Each row was made from one small tree. The marks that hang from a mark follow it in brackets, in the order of their numbers. Every link used is in the known rows. Write each row's tree.
Known rows:
Z645[Z413[Z25] Z487 Z707[Z247]]: |  1.40 | -0.91 |  2.62 |  2.75 |  4.31 | -2.67 | -3.89 |  0.73 |  2.82 |  2.14 | -0.71 | -1.06 | -2.11 | -1.74 |  0.64 |  0.14 | -1.80 |  2.09 |
Z487[Z645[Z413[Z25[Z877]]]]: |  3.23 |  0.95 |  1.28 |  2.06 |  5.00 | -1.54 | -5.74 |  4.74 |  0.69 | -1.83 |  0.31 |  0.09 | -2.17 | -3.48 |  0.30 |  1.37 |  3.97 |  0.01 |
Z487[Z247 Z645[Z413 Z707 Z877]]: |  2.19 |  1.54 |  3.44 |  2.05 |  2.31 | -5.82 |  0.74 |  3.74 |  2.60 |  0.69 | -3.40 |  0.83 | -3.25 | -3.74 | -1.20 |  0.46 |  1.55 |  2.00 |
Z707[Z247 Z645[Z413[Z25]]]: |  2.31 | -1.20 |  1.20 |  2.39 |  5.89 | -0.73 | -4.65 |  3.31 | -0.58 |  0.71 |  1.07 | -1.83 | -3.55 | -3.46 |  0.80 |  1.20 |  0.21 |  1.90 |
Z487[Z247 Z645[Z877]]: |  3.37 |  1.53 |  2.13 |  1.98 |  2.46 | -4.04 |  1.48 |  5.18 | -0.07 |  0.60 | -1.72 |  0.67 | -2.55 | -4.58 | -1.28 |  0.88 |  2.75 |  2.44 |
Z707[Z247 Z645[Z413[Z25] Z487]]: |  1.79 | -1.41 |  2.07 |  2.72 |  5.21 | -0.82 | -2.82 |  2.56 | -0.87 |  1.36 | -0.83 | -2.08 | -3.78 | -2.89 |  1.29 |  0.87 | -1.36 |  2.65 |
Z247[Z707[Z645[Z413 Z487]]]: |  1.11 | -1.50 |  3.31 |  1.91 |  4.88 |  0.34 |  0.45 |  2.81 |  1.61 |  1.58 | -0.79 | -0.18 | -1.41 | -2.58 | -0.34 |  0.71 | -0.05 |  1.46 |
Z413[Z25[Z877]]: |  2.52 |  0.37 | -0.97 |  1.53 |  5.62 | -1.48 | -5.76 |  6.68 |  0.61 | -0.64 |  5.22 | -0.66 | -0.54 | -3.04 | -0.45 |  1.48 |  3.33 |  1.16 |
Z487[Z645[Z413]]: |  2.97 |  0.70 |  2.44 |  2.28 |  5.37 |  0.21 | -4.46 |  3.85 |  0.61 | -1.33 | -0.73 |  0.14 | -1.78 | -3.70 |  0.15 |  1.14 |  3.93 | -0.76 |
Z487[Z247[Z707[Z645[Z413 Z877]]]]: |  1.05 | -0.01 |  2.19 |  1.74 |  4.00 | -2.51 |  1.61 |  4.26 |  1.58 |  2.29 | -0.30 |  0.45 | -2.12 | -3.90 | -1.42 |  0.62 | -0.33 |  2.20 |
Z487[Z645[Z707 Z877]]: |  3.70 |  0.39 |  3.36 |  1.81 |  2.74 | -3.20 |  0.39 |  4.17 |  1.48 | -0.22 | -1.14 |  0.11 | -1.35 | -3.13 | -1.21 |  0.93 |  4.49 |  1.79 |
Z645[Z413 Z487 Z707[Z247] Z877]: |  1.50 |  0.05 |  4.91 |  2.75 |  3.91 | -4.53 |  0.77 |  1.98 |  5.11 |  3.77 | -4.75 | -1.37 | -3.37 | -1.61 | -0.49 | -0.45 | -0.55 |  1.88 |
Z25[Z413]: |  2.72 |  0.20 |  0.03 |  0.86 |  7.60 |  1.86 | -4.44 |  5.31 |  1.87 |  1.46 |  0.55 | -1.16 | -1.27 | -2.45 | -0.03 |  1.04 |  3.10 | -2.55 |
Z25[Z413 Z877]: |  1.17 |  1.01 | -0.91 | -0.27 |  7.68 | -1.16 | -3.72 |  7.75 |  3.28 |  1.04 | -1.87 | -1.50 | -2.50 | -1.62 | -0.97 |  1.07 |  4.29 | -2.23 |
Z645[Z413[Z25[Z877]] Z487]: |  0.86 |  0.65 |  1.80 |  2.66 |  6.15 | -0.85 | -5.18 |  4.50 |  2.26 |  0.45 |  0.34 | -0.92 | -2.06 | -2.12 |  0.96 |  0.58 |  0.22 | -0.08 |
Z707[Z645[Z877]]: |  1.90 | -0.31 |  3.22 |  2.10 |  5.23 | -0.34 |  0.50 |  6.18 |  0.14 |  0.31 |  1.37 | -1.36 | -1.94 | -3.29 | -0.44 |  1.14 |  2.57 |  1.29 |
Z707[Z247 Z645]: |  2.06 | -1.65 |  1.45 |  1.90 |  5.39 |  0.20 | -1.17 |  3.70 | -1.71 |  1.21 |  0.29 | -1.93 | -2.58 | -3.53 | -0.21 |  1.17 |  1.21 |  2.51 |
Z487[Z645[Z707[Z247]]]: |  3.36 | -0.61 |  2.07 |  1.61 |  3.14 | -1.90 | -1.31 |  2.47 | -0.04 | -0.18 | -1.20 | -0.09 | -1.25 | -3.29 | -0.91 |  1.03 |  3.53 |  2.07 |
Z487[Z247[Z707] Z645[Z413 Z877]]: |  3.20 |  1.35 |  2.85 |  1.95 |  2.44 | -5.11 |  1.19 |  3.66 |  2.40 |  1.47 | -3.66 |  1.39 | -3.48 | -4.26 | -1.26 |  0.57 |  1.53 |  2.17 |

Write each row's tree:
|  0.87 | -0.20 |  3.81 |  2.43 |  3.92 | -1.66 |  3.43 |  5.46 | -0.31 |  1.46 | -1.11 | -1.26 | -2.63 | -3.07 | -0.21 |  0.69 | -0.17 |  2.76 |
Z707[Z645[Z487[Z247] Z877]]
|  2.85 | -0.11 |  2.67 |  1.95 |  4.05 | -2.15 | -3.22 |  2.04 |  1.47 | -0.30 | -2.25 | -0.07 | -2.24 | -3.14 | -0.38 |  0.85 |  2.94 |  0.85 |
Z487[Z645[Z413 Z707[Z247]]]
|  1.54 | -1.86 |  2.31 |  2.20 |  4.71 |  0.07 |  0.62 |  2.97 | -1.99 |  1.86 | -1.61 | -2.18 | -2.82 | -3.00 |  0.27 |  0.83 | -0.38 |  3.22 |
Z707[Z247 Z645[Z487]]
|  0.12 |  0.99 |  5.23 |  2.72 |  3.33 | -5.24 |  2.29 |  3.11 |  5.31 |  3.28 | -4.09 | -0.38 | -2.96 | -1.97 | -0.79 | -0.52 | -1.59 |  1.70 |
Z645[Z413 Z487[Z247] Z707 Z877]
|  3.70 |  0.55 |  3.48 |  2.14 |  3.40 | -4.13 | -1.57 |  2.95 |  2.67 |  0.50 | -3.18 | -0.22 | -3.09 | -3.10 | -0.71 |  0.66 |  3.41 |  1.41 |
Z487[Z645[Z413 Z707[Z247] Z877]]
|  2.44 | -1.23 |  2.84 |  1.55 |  4.30 | -0.84 |  1.79 |  4.21 |  1.61 |  1.75 |  0.63 | -0.15 | -1.15 | -3.06 | -1.30 |  0.95 |  1.85 |  2.17 |
Z247[Z707[Z645[Z877]]]
|  1.72 |  1.23 |  4.60 |  3.20 |  5.81 | -1.25 | -0.92 |  4.59 |  3.87 |  2.28 | -2.46 | -1.07 | -2.71 | -2.38 |  0.29 | -0.02 |  0.90 | -0.42 |
Z645[Z413 Z487 Z877]
|  0.99 | -1.36 |  2.88 |  2.56 |  5.63 | -0.14 | -1.36 |  2.51 | -0.44 |  1.75 | -2.69 | -2.14 | -3.82 | -2.81 |  0.82 |  0.65 | -0.98 |  1.97 |
Z707[Z247 Z645[Z413 Z487]]
|  2.07 | -1.38 |  3.46 |  1.77 |  3.77 | -0.93 |  3.01 |  3.71 |  1.40 |  2.17 | -0.69 | -0.31 | -1.31 | -2.66 | -0.97 |  0.71 |  0.81 |  2.69 |
Z247[Z707[Z645[Z487 Z877]]]
|  1.71 | -1.02 |  3.85 |  2.01 |  4.40 | -1.11 |  1.61 |  3.47 |  2.43 |  2.11 | -1.46 | -0.29 | -2.03 | -2.55 | -0.59 |  0.58 |  0.34 |  1.81 |
Z247[Z707[Z645[Z413 Z487 Z877]]]
| -0.39 | -0.63 |  3.24 |  1.99 |  2.99 | -2.04 |  2.68 |  2.43 |  1.41 |  2.32 | -1.25 | -0.20 | -0.31 | -2.27 | -1.12 |  0.03 | -1.45 |  2.72 |
Z645[Z487[Z247] Z707]
|  2.01 |  0.51 |  3.46 |  2.37 |  2.88 | -3.24 |  4.59 |  4.42 |  2.11 |  3.84 | -2.38 | -0.14 | -1.89 | -3.04 | -1.25 | -0.01 | -0.30 |  3.09 |
Z645[Z487[Z247[Z707]] Z877]
|  0.77 | -0.71 |  3.04 |  2.81 |  5.72 |  0.65 | -2.88 |  4.13 | -0.22 | -0.30 |  1.12 | -1.36 | -2.29 | -2.63 |  1.39 |  1.03 | -0.54 |  0.95 |
Z707[Z645[Z413[Z25] Z487]]
|  1.49 | -1.36 |  2.70 |  1.67 |  5.37 |  0.38 | -0.82 |  3.34 |  1.79 |  1.12 |  0.53 | -0.02 | -1.27 | -2.98 | -0.68 |  0.95 |  1.06 |  0.92 |
Z247[Z707[Z645[Z413]]]
|  0.38 |  0.30 |  4.41 |  2.73 |  4.84 | -1.87 |  1.47 |  5.01 |  1.20 |  1.37 | -2.20 | -1.25 | -3.58 | -2.92 |  0.33 |  0.49 | -0.78 |  1.50 |
Z707[Z645[Z413 Z487[Z247] Z877]]
|  3.17 | -0.54 |  2.03 |  2.55 |  5.25 | -2.76 | -2.98 |  4.20 |  0.61 |  1.51 |  0.15 | -1.99 | -4.39 | -3.46 |  0.48 |  1.01 |  0.71 |  2.42 |
Z707[Z247 Z645[Z413[Z25] Z877]]
|  0.83 |  0.29 |  4.39 |  2.24 |  2.06 | -4.91 |  5.14 |  3.73 |  3.17 |  3.45 | -2.53 | -0.41 | -1.53 | -2.19 | -1.58 | -0.24 | -0.69 |  3.52 |
Z645[Z487[Z247] Z707 Z877]
|  3.36 |  0.31 |  2.53 |  2.49 |  4.33 | -5.37 | -4.04 |  3.12 |  4.94 |  2.29 |  0.75 | -0.93 | -2.96 | -2.53 | -0.53 |  0.36 |  1.16 |  1.78 |
Z645[Z413[Z25] Z707[Z247] Z877]
|  1.27 |  1.20 |  4.33 |  2.87 |  4.19 | -3.54 |  1.78 |  3.83 |  4.27 |  3.71 | -3.87 | -0.11 | -3.32 | -2.81 | -0.49 | -0.28 | -1.17 |  1.30 |
Z645[Z413 Z487[Z247[Z707]] Z877]
|  2.24 | -0.64 |  4.08 |  2.23 |  2.64 | -4.23 |  3.57 |  2.58 |  2.95 |  3.94 | -3.14 | -1.41 | -1.95 | -1.83 | -1.28 | -0.17 |  0.36 |  3.70 |
Z645[Z487 Z707[Z247] Z877]
|  1.34 | -0.51 |  4.07 |  2.46 |  4.55 | -0.45 |  2.30 |  5.44 | -0.11 |  0.96 | -0.53 | -1.60 | -2.17 | -2.71 |  0.03 |  0.81 |  0.97 |  2.05 |
Z707[Z645[Z487 Z877]]
|  1.31 | -0.24 |  1.89 |  1.56 |  3.55 | -2.41 |  2.51 |  4.45 |  0.86 |  2.35 |  0.26 |  0.42 | -1.62 | -3.97 | -1.67 |  0.71 | -0.03 |  2.87 |
Z487[Z247[Z707[Z645[Z877]]]]
|  1.42 | -0.24 |  0.94 |  1.73 |  5.31 | -4.01 | -6.08 |  3.02 |  3.87 |  0.99 |  0.86 | -0.88 | -2.35 | -2.18 | -0.49 |  0.64 |  0.98 |  1.21 |
Z645[Z413[Z25[Z877]] Z707[Z247]]
|  1.05 | -0.60 |  2.56 |  2.02 |  5.85 | -1.51 | -4.23 |  1.83 |  3.75 |  1.69 | -0.63 | -0.81 | -1.75 | -2.46 | -0.70 |  0.32 |  0.95 |  0.04 |
Z645[Z413 Z707[Z247]]
|  2.07 | -0.91 |  3.26 |  1.79 |  4.90 | -1.01 |  0.40 |  3.96 |  2.65 |  1.63 | -0.10 | -0.12 | -1.86 | -2.96 | -0.91 |  0.82 |  1.47 |  1.30 |
Z247[Z707[Z645[Z413 Z877]]]
|  2.10 |  0.87 |  1.80 |  2.06 |  2.57 | -4.53 | -2.55 |  2.86 |  1.04 | -0.45 | -0.53 |  1.05 | -2.38 | -3.85 | -0.40 |  0.86 |  0.63 |  2.14 |
Z487[Z247 Z645[Z413[Z25] Z707]]
| -0.02 |  0.02 |  2.91 |  2.74 |  3.69 | -3.34 | -2.30 |  1.85 |  3.00 |  1.62 | -0.13 | -0.06 | -1.69 | -2.10 |  0.33 |  0.07 | -2.88 |  1.93 |
Z645[Z413[Z25] Z487[Z247] Z707]
|  4.60 |  1.34 |  2.41 |  2.60 |  4.29 | -2.52 | -4.35 |  4.79 |  1.41 | -0.89 |  0.22 |  0.06 | -2.64 | -3.74 |  0.29 |  1.17 |  4.06 |  0.42 |
Z487[Z645[Z413[Z25] Z877]]
|  0.26 | -0.38 |  2.78 |  2.76 |  5.05 | -0.56 | -1.78 |  4.16 | -0.40 |  0.19 |  0.55 | -1.01 | -2.75 | -3.02 |  1.10 |  0.90 | -1.66 |  1.64 |
Z707[Z645[Z413[Z25] Z487[Z247]]]
|  0.64 | -0.34 |  1.80 |  1.67 |  4.35 | -1.50 |  0.73 |  3.82 |  1.01 |  1.90 |  0.14 |  0.52 | -1.69 | -3.89 | -1.23 |  0.71 | -0.58 |  1.95 |
Z487[Z247[Z707[Z645[Z413]]]]
|  2.63 | -0.91 |  2.68 |  1.89 |  4.60 | -1.51 | -0.69 |  3.98 |  2.39 |  1.39 |  1.18 | -0.07 | -1.82 | -3.01 | -0.59 |  0.98 |  1.18 |  1.78 |
Z247[Z707[Z645[Z413[Z25] Z877]]]
|  2.90 | -0.99 |  2.25 |  2.03 |  4.75 | -1.85 |  0.55 |  4.61 | -0.52 |  1.98 | -0.59 | -2.06 | -3.42 | -3.54 | -0.55 |  0.98 |  1.71 |  3.02 |
Z707[Z247 Z645[Z877]]
|  0.99 | -1.58 |  2.94 |  2.00 |  3.57 | -1.35 |  1.13 |  1.33 |  1.23 |  2.79 | -1.88 | -1.20 | -0.71 | -1.86 | -0.80 |  0.10 | -0.42 |  2.94 |
Z645[Z487 Z707[Z247]]
|  0.88 | -0.57 |  1.52 |  1.47 |  3.91 | -1.40 |  1.70 |  4.04 |  0.26 |  1.97 |  0.70 |  0.51 | -1.20 | -3.99 | -1.51 |  0.81 | -0.27 |  2.57 |
Z487[Z247[Z707[Z645]]]
|  1.76 |  0.98 |  3.39 |  2.62 |  3.54 | -2.60 |  3.44 |  5.15 |  1.46 |  3.14 | -1.73 | -0.61 | -1.94 | -3.17 | -0.88 |  0.08 |  0.17 |  2.38 |
Z645[Z487[Z247] Z877]
|  1.37 |  0.16 |  3.82 |  2.46 |  6.16 | -0.58 | -1.41 |  5.76 |  1.67 |  0.19 |  0.31 | -1.34 | -2.92 | -3.11 |  0.11 |  0.97 |  1.92 |  0.04 |
Z707[Z645[Z413 Z877]]
